Each row was made from one path, in order. Every step used is in the known rows, and no mark comes twice. Write each row's path.
Known rows:
u/m/h/c/l/d: [ 12 -29  26 -20 -13  11  74   1   8 -26  11  60 -24  57 -17  12  20 -26
  -4  -7   8 -50  15  31 -12 -21]
d/h/c/l/u/m: [-23 -24 -18  20 -28  11  40  45 -53 -33  -4  29 -29  41  28  23  24  -2
  20  36  21 -24   4  96  29  26]
h/m/l: [ 21 -21  12   0  11  57  28  11   5  -6 -56  14  -1  15  22  26 -12 -28
  38   1 -16  -5  25  22  32  -7]
l/d/h/m/u/c: [ -5 -42  21  23  37   3  26  27 -20 -39 -13  35   1  36  20  36  56  -8
  25  -5  -7 -26  24  58   8  -9]
d/h: [-25  -3  12  -9  -1  -5  47  31   0  22 -19 -22 -11 -27   7  -1  20 -17
  19   9  22  -1  -3  17  16  41]
c/l/u/d/h: [-38  10 -27 -12   2  -7  58  58 -16  28  -6  -6 -16 -10  17  24  32 -19
   3  40   8  -6 -18  79   7  26]
h/c/l/m/u: [ 10 -14  32 -10  69   0  20  28 -13 -24 -16  37  16  53  -3   6   9 -36
  18  48  24 -21  32  19   3 -90]
h/m/l/d: [ 22 -47  37  -5  -3  32  71  -7  20  -9 -32  18 -21  21 -15  35  12 -38
  18 -17 -20 -22  25 -11  -6 -10]
c/l/m: [  4 -29   4 -33  14 -18  66  28   2 -23  33  31   4  28   4  11   4 -47
  10  34  15 -15  19  -6   5 -27]
l/d/h: [-22 -26  32 -13 -10 -10  85  21  12  19 -14 -17 -26 -19 -14  11  35 -31
  11  -3  16 -14   3  -2  -4  37]
d/h/m/l/u/c: [-21 -17 -29  25  14  28  31  44 -35 -33 -12  21  11  14  38  44  26  21
  48   9  -3   0  27  82  36  41]
c/l: [ 23 -10 -12 -23  -9   4   0  29   0 -10  32  54   3   9  -3  -9  -9 -21
 -16  36  18  -8  10  24   4 -37]
h/m/u/d: [ -5  -1  -2   7  42  -1   5  16 -12   8 -28  14 -10  45  20  39  38 -27
 -16  21 -39 -25 -20  75 -16 -55]
l/m: [-13 -22  11 -17  21 -21  66   8   1 -15  11  -7   1  21   6  17  10 -32
  21   9   1  -9  12 -23   2  -1]
c/l/u/m: [ -7 -37 -22  18 -37   7  18  35 -50 -35  11  37 -19  38  26  26  16  -6
  11  41  13  -7   4  85  22   0]
l/m/h: [  2  -1  19 -47  25  11  59  -3  11  -5  -8  31  35  42  27  14   0 -18
  40   2  13   5   2  22  27 -36]
h/c: [-23  38   2  17  28  18  20  -5  -9 -16 -26   2 -19  37   0 -10   4  28
   9 -21   0 -50   5  18   4  32]
d/h/c: [-40  35  10  10  27  14  54  17  -9  -2 -40 -14 -26  19   6 -10  17  16
  21 -15  16 -50   2  31  15  59]
u/d/h/m/l/c: [-17  -1  32  -7  15  25  88  10  -7 -16 -12 -10 -10  45  34  58  -3 -59
  44 -21  12  -1  32  18  31  -7]
h/m: [  8 -30   5  20   5  17  13  12 -13 -16 -37  18 -24  18  30  14  24  -4
   5   5 -26 -29 -24  13  18   7]
l/m/h/c: [-22  37  14 -17  45  25  62  -7  -2 -20 -32  23   7  67  19   0   4  15
  37 -19   9 -47   5  35  22   6]
u/m/h: [  6 -10  16 -25 -16  22  30  -8  -7 -12 -12  41  18  52  36  17   9 -10
  32  -9  10   2  -4  74  33 -20]
c/l/m/u/d: [ -7   1  -3 -19  46 -18  31  24  -4   4   8  21   2  50   7  36  28 -47
 -14  35 -18 -18   1  67 -23 -72]
c/l/d/h: [-10 -31  25 -24 -13  -7  84  35  11  14   1   9 -24 -14 -16   7  30 -42
   5  14  26 -17   8  10  -3  18]
m/u/c/l/d/h: [ -9 -36  29 -17   5  -7  76  42   4   0   1  22 -15  -1 -13  16  41 -41
  11  15  26 -19  21  30  -2   2]

Which path is each row?
[ 13  24  -7 -28  16  28  21  21  -2 -17   4  72   7  50   8 -14  -9   0
   3  18  24 -38   9  56  20 -31]
m/h/c/l
[-11  -8  41  -4  15  30  80   9  -8 -22 -17  -9  -6  38  30  47 -10 -53
  51 -20  24   5  39  -3  39  -7]
d/h/m/l/c
[-36  -1  12 -17  34 -18  70  41  -3  27 -20 -20 -11   6  12  29  43 -46
  13  25   5 -11  -5  56  -1  -1]
l/m/u/d/h
[ 15 -44  12 -15 -15  -8  56  10  10 -27  45  56 -14  26 -24  20  27 -27
 -12  -6   2 -31  26  13 -24 -14]
u/c/l/d
[ -6  15  -6 -16  10  13  38  40  -7 -11   4  44 -15  23   1 -16   4 -10
  -1  25  29 -44  11  46  14   5]
d/h/c/l
[ 21 -46  24 -12   2  -5  44  14   7 -29  33  61  -8  33 -26  22  29 -30
 -10   5   5 -27  31  19 -25 -43]
m/u/c/l/d
[ 24 -30  -7  -4  21   8  -6  44 -20 -41  25  83  12  40  17  12  21 -18
   0  35  10 -22  26  68  12 -50]
h/m/u/c/l
[-15  14  -3 -12  56 -11  38  23  -7  -2  -1  21  -3  63   8  33  30 -37
 -11  28 -18 -35   3  73 -21 -61]
h/c/l/m/u/d
[  1 -52  23   3  -4  11  73  36  -5  -6 -36  25 -40   7  19  19  44 -34
   7  15  -7 -40 -19  20  17  20]
c/l/d/h/m
[ 21 -20  -9 -10  18   3 -12  39 -14 -35  38  76  19  33   6   8  13 -17
  -3  33  20 -12  33  64   7 -54]
m/u/c/l
[ -9 -33  13  14   4  14  47  33 -13  -1 -50   2 -32  -1  34  14  38 -18
  17  12 -11 -28 -25  24  29  34]
d/h/m
[ 24 -58  25  -5   4   1  49  18   2 -34  21  67 -17  40 -16  26  37 -32
  -9   7  -3 -37  23  23 -19 -39]
h/m/u/c/l/d
[-45  43   6   8  46  10  53  22 -12   6 -44 -11 -26  37   8   5  31   4
  13  -6   3 -56  -1  65   3  30]
m/u/d/h/c
[  3   0 -43   6   2  15 -10  48 -37 -10   9  39  10   3   9   6  -9  21
   2  69  20  12  -2  44  17 -28]
c/l/u
[ 14 -16  24 -25   0  12  65   0  15 -17  11  58 -15  45 -24   5  13 -18
  -6  -4   9 -45  14  12 -15 -28]
m/h/c/l/d
[ -7  19  -5 -16  28  11  34  45 -10  -6  -3  48 -13  39   3  -5  13 -21
  -7  35  22 -47  10  72   5 -23]
m/u/d/h/c/l
[  9  -8   8 -53  22  10  61  14   6 -21  18  65  41  53  31  18   5 -23
  38  10  18  -1  14  49  31 -42]
u/c/l/m/h
[-14 -34  20 -19 -12 -10  87  38   8   2  12  16 -21  -9 -11  15  39 -36
  10   6  22 -21  15  26  -1  30]
u/c/l/d/h
[ 10 -22  18  -4   9  54  50  26   5   5 -65   3  -6   3  25  26  -1 -36
  46   6  -5  -5  23  30  40  12]
d/h/m/l
[-40  10  -7 -15   1 -15  63  34   1  33 -10 -26 -19 -11  14  21  37 -29
   2   7  -2 -12 -17  57  -1  38]
u/d/h
[-49  35  10   2  53   2  77  25 -10   0 -40 -14 -25  44  10  11  35  -8
  20  -3   3 -60   3  56   3  30]
l/m/u/d/h/c
[-27  31 -55   1  15   3  21  36 -27   4  10  23 -10  38  16  30  18   9
 -20  36 -20 -25 -20  97 -10 -10]
h/c/l/u/d
[ 11 -22  20 -13  -3   4  62   4  12 -18  16  45 -28  36 -31   5  16 -20
 -16  -3   5 -49  17   1 -24 -16]
h/c/l/d
